What can hang from each mark:
z_269: z_976
z_367: z_39 z_653
z_976: z_39 z_269
z_171: z_39 z_653
z_653: z_367 z_976
z_39: z_82 z_171 z_367 z_976
z_82: z_39

Known rows, with every way that one mark hangs from another:
[z_39 z_367]: | -0.98 | -1.27 |  1.44 |  1.40 |  1.25 | -1.26 |  0.23 |  0.81 | -0.47 | -1.60 |  0.46 | -0.22 | -0.40 | -1.01 | -0.47 | -0.45 |  0.59 |  1.46 |
[z_367 [z_39 z_82] z_653]: |  3.88 | -2.08 |  2.24 | -0.30 |  0.24 |  0.93 | -0.65 | -0.93 | -3.22 |  0.05 |  2.74 | -1.54 |  2.18 |  0.14 | -2.01 | -1.49 |  2.00 | -0.78 |
[z_39 z_82]: |  1.07 | -1.59 |  0.19 |  0.55 | -1.07 | -0.28 | -0.36 |  0.16 | -0.12 | -1.21 |  0.41 | -0.47 |  0.28 |  0.44 | -0.45 | -1.89 |  1.21 | -0.51 |
[z_976 z_39 z_269]: | -0.41 |  0.63 |  0.07 |  1.58 |  1.10 |  1.82 |  2.36 | -0.24 |  0.31 | -1.15 |  0.47 |  0.40 |  3.26 | -0.10 | -2.77 | -1.36 | -1.23 |  1.93 |
[z_82 [z_39 z_171]]: |  1.23 | -1.66 |  1.55 |  0.70 | -0.85 | -1.01 | -2.09 |  0.14 | -0.23 | -0.62 |  2.23 |  0.14 |  0.17 |  0.12 | -1.27 | -2.28 | -1.74 |  0.95 |
[z_269 [z_976 [z_39 z_82 [z_171 [z_653 z_367]]]]]: | -0.81 | -0.66 |  2.30 |  1.63 | -1.21 |  0.57 |  0.65 | -3.43 | -2.93 | -0.12 |  3.64 |  1.37 |  0.05 | -2.03 | -3.44 |  1.30 | -3.35 |  3.12 |
[z_269 [z_976 [z_39 z_82 z_171]]]: | -0.72 | -1.91 |  1.51 |  2.53 | -0.56 | -0.59 | -1.35 | -1.78 | -0.59 | -1.07 |  1.48 |  1.13 |  1.50 | -0.31 | -3.39 | -1.76 | -2.30 |  2.27 |
[z_171 [z_39 z_82 z_367]]: |  0.84 | -2.57 |  1.55 |  0.80 | -0.21 | -1.30 |  0.75 |  1.60 | -0.77 | -1.72 | -0.57 | -1.60 |  0.07 |  0.60 | -1.15 | -2.02 |  1.97 |  2.70 |
[z_653 [z_976 [z_39 z_82 z_367] z_269]]: | -0.40 | -0.82 |  0.46 |  3.88 |  0.93 | -0.72 |  2.87 | -0.18 | -0.70 | -3.57 |  2.08 | -1.20 |  2.97 | -1.73 | -4.40 | -2.70 | -1.95 |  2.18 |
[z_367 [z_39 z_82 z_171] [z_653 z_976]]: |  3.01 | -1.72 |  2.04 |  0.95 | -0.90 | -0.94 | -0.25 | -2.25 | -3.52 |  0.06 |  4.91 | -3.80 |  1.35 | -0.68 | -3.90 | -0.80 | -1.91 | -0.66 |
[z_653 [z_367 [z_39 z_82 z_171]] [z_976 z_269]]: |  2.43 | -0.03 |  1.69 |  1.58 | -1.17 |  0.84 |  3.08 | -1.99 | -2.37 | -2.11 |  4.88 | -3.00 |  0.67 | -1.34 | -4.20 | -1.36 | -4.98 |  1.31 |
[z_653 z_367 [z_976 z_269]]: | -0.07 |  3.08 | -1.55 |  0.86 | -0.12 |  1.09 |  4.48 | -1.15 | -1.08 | -0.63 |  2.08 | -1.29 | -0.01 | -1.91 | -1.11 |  1.48 | -4.42 |  0.15 |
[z_269 [z_976 [z_39 z_82 [z_171 z_653]]]]: | -1.00 | -1.85 |  2.05 |  2.15 | -0.92 |  0.39 | -0.43 | -2.04 | -1.60 |  0.00 |  2.29 |  1.60 |  1.43 | -0.66 | -3.56 | -0.24 | -1.53 |  2.67 |
[z_269 [z_976 z_39]]: | -1.48 |  0.97 |  0.06 |  1.18 |  1.11 |  0.12 | -0.65 | -1.62 | -0.65 |  0.78 | -0.45 |  3.02 |  1.77 | -1.17 | -1.68 |  0.59 | -1.63 |  2.19 |
[z_976 [z_39 z_171] z_269]: | -1.24 | -0.66 |  1.20 |  2.32 |  0.39 |  1.13 |  2.03 | -0.59 |  0.53 | -1.94 |  1.95 | -1.02 |  2.47 |  0.28 | -3.88 | -1.65 | -2.83 |  2.47 |
[z_39 z_82 [z_367 z_653] [z_976 z_269]]: |  0.12 | -3.98 |  2.03 |  4.19 |  1.54 | -0.94 |  2.55 |  2.34 | -2.28 | -3.23 |  3.72 | -3.61 |  3.78 | -1.15 | -1.19 | -2.89 |  2.52 |  0.10 |
[z_269 [z_976 [z_39 [z_367 z_653]]]]: | -1.51 | -0.78 |  1.41 |  2.79 |  2.92 | -0.99 |  0.13 | -1.20 | -2.89 |  0.05 |  1.44 |  1.32 |  2.33 | -2.16 | -2.50 |  1.02 | -0.35 |  2.30 |
[z_367 z_653]: |  0.74 | -0.24 |  0.17 | -0.01 |  0.63 |  0.17 |  0.45 | -0.50 | -1.86 |  0.91 |  1.46 | -1.05 |  0.90 | -0.07 | -0.14 |  1.04 |  0.99 | -1.46 |

Rows:
|  0.07 | -2.30 |  1.61 |  2.75 | -0.52 |  0.97 |  1.66 | -0.31 |  0.24 | -3.16 |  2.29 | -1.39 |  2.75 |  0.96 | -4.50 | -3.57 | -1.76 |  2.03 |	[z_976 [z_39 z_82 z_171] z_269]
|  1.01 |  0.14 |  0.59 |  1.83 | -0.85 |  0.53 |  2.06 | -0.03 | -1.15 |  0.13 |  3.40 | -0.39 |  1.65 | -0.93 | -2.99 | -0.25 | -3.72 |  1.35 |	[z_82 [z_39 [z_171 [z_653 [z_976 z_269]]]]]
|  0.26 | -1.02 |  2.77 |  0.64 | -2.01 |  0.28 |  1.04 | -2.95 | -2.71 | -1.07 |  4.64 | -0.68 | -0.23 | -1.32 | -4.02 |  0.26 | -2.45 |  2.19 |	[z_976 [z_39 z_82 [z_171 [z_653 z_367]]]]
|  2.56 | -2.99 |  4.00 |  0.08 | -1.35 |  0.98 | -0.65 | -1.20 | -2.50 | -0.35 |  3.45 | -1.30 |  0.64 |  0.08 | -3.23 | -1.12 |  0.16 |  1.71 |	[z_367 [z_39 z_82 [z_171 z_653]]]
|  1.66 | -3.72 |  4.42 |  1.24 | -1.65 | -0.46 | -0.97 | -0.22 | -2.64 | -0.46 |  4.96 | -2.68 |  1.92 | -0.87 | -2.51 | -2.19 |  0.39 |  2.20 |	[z_367 [z_39 z_82 [z_171 z_653] z_976]]
|  1.04 | -1.58 |  0.11 |  3.39 |  1.30 | -0.55 |  3.59 |  0.44 | -2.39 | -2.39 |  3.12 | -3.06 |  2.33 | -1.23 | -2.47 | -1.01 | -0.04 | -0.70 |	[z_39 z_82 [z_367 [z_653 [z_976 z_269]]]]
| -0.72 |  3.25 |  0.10 | -0.07 | -0.98 |  0.06 |  2.27 | -3.63 | -2.82 |  1.29 |  3.31 |  0.14 | -0.15 | -3.33 | -2.75 |  3.22 | -4.28 |  1.65 |	[z_171 [z_653 z_367 [z_976 z_39]]]
|  0.92 | -0.66 |  1.12 |  0.54 | -1.57 |  1.45 |  4.74 |  1.26 | -2.23 | -0.37 |  2.37 | -2.51 |  1.85 | -0.82 | -0.89 | -0.30 |  0.26 |  2.72 |	[z_171 [z_39 z_82 [z_976 z_269]] [z_653 z_367]]
|  1.74 | -2.52 |  3.47 |  2.01 | -0.78 |  0.72 |  2.36 | -0.06 | -2.25 | -3.06 |  5.66 | -3.58 |  2.03 | -1.39 | -2.96 | -3.12 | -2.55 |  2.21 |	[z_653 [z_367 [z_39 z_82 z_171 [z_976 z_269]]]]
|  0.99 | -0.84 |  1.88 |  1.46 |  1.09 |  1.20 |  1.63 |  1.15 | -0.88 | -1.17 |  2.26 | -1.74 |  3.90 | -0.77 | -1.44 | -2.17 | -0.29 |  1.85 |	[z_367 [z_39 [z_976 z_269]]]
| -2.16 | -0.47 |  1.29 |  4.35 |  1.09 | -1.27 |  2.86 | -0.49 | -0.42 | -2.89 |  3.40 | -2.08 |  2.17 | -1.94 | -4.99 | -1.46 | -4.48 |  3.37 |	[z_653 [z_976 [z_39 z_171 z_367] z_269]]
|  0.28 | -1.13 |  2.48 |  1.94 | -0.84 |  0.46 |  2.17 |  0.69 | -2.23 | -1.03 |  5.50 | -1.05 |  1.66 | -2.31 | -1.35 | -0.68 | -3.12 |  2.52 |	[z_82 [z_39 [z_171 [z_653 z_367]] [z_976 z_269]]]
|  0.12 | -3.94 |  3.27 |  4.47 |  1.86 | -1.93 |  0.93 |  2.56 | -2.22 | -2.74 |  5.56 | -2.86 |  3.68 | -1.49 | -1.94 | -3.21 | -0.25 |  1.60 |	[z_82 [z_39 z_171 [z_367 z_653] [z_976 z_269]]]
| -0.42 | -2.25 |  1.89 |  3.25 |  2.06 | -1.13 | -0.27 | -1.15 | -3.11 | -1.28 |  1.86 |  0.93 |  2.49 | -1.67 | -2.94 | -0.70 |  0.85 |  1.56 |	[z_269 [z_976 [z_39 z_82 [z_367 z_653]]]]
|  0.66 | -0.92 |  0.52 |  1.97 | -0.25 |  0.39 |  4.56 |  1.41 | -1.69 | -0.84 |  0.85 | -2.24 |  1.60 | -0.30 | -2.82 | -0.16 |  0.33 |  3.04 |	[z_171 [z_39 z_82 z_367] [z_653 [z_976 z_269]]]
|  1.97 |  2.54 |  0.60 | -0.87 | -0.42 | -0.18 |  1.24 | -2.82 | -2.73 |  0.88 |  3.06 | -0.82 | -0.57 | -2.86 | -1.95 |  1.53 | -4.39 |  0.83 |	[z_653 [z_367 z_39] z_976]
| -2.56 | -3.28 |  3.72 |  2.82 | -0.05 | -2.38 |  0.21 |  1.11 | -1.65 | -1.41 |  4.20 | -2.67 |  0.45 | -2.01 | -1.03 | -0.13 | -0.01 |  2.78 |	[z_39 [z_171 z_653] z_367 z_976]
|  0.19 | -2.80 |  1.36 |  4.17 |  0.63 | -1.29 |  3.24 |  0.12 | -2.24 | -3.10 |  4.62 | -4.44 |  1.70 | -0.85 | -3.58 | -1.55 | -1.43 | -0.21 |	[z_39 z_82 z_171 [z_367 [z_653 [z_976 z_269]]]]
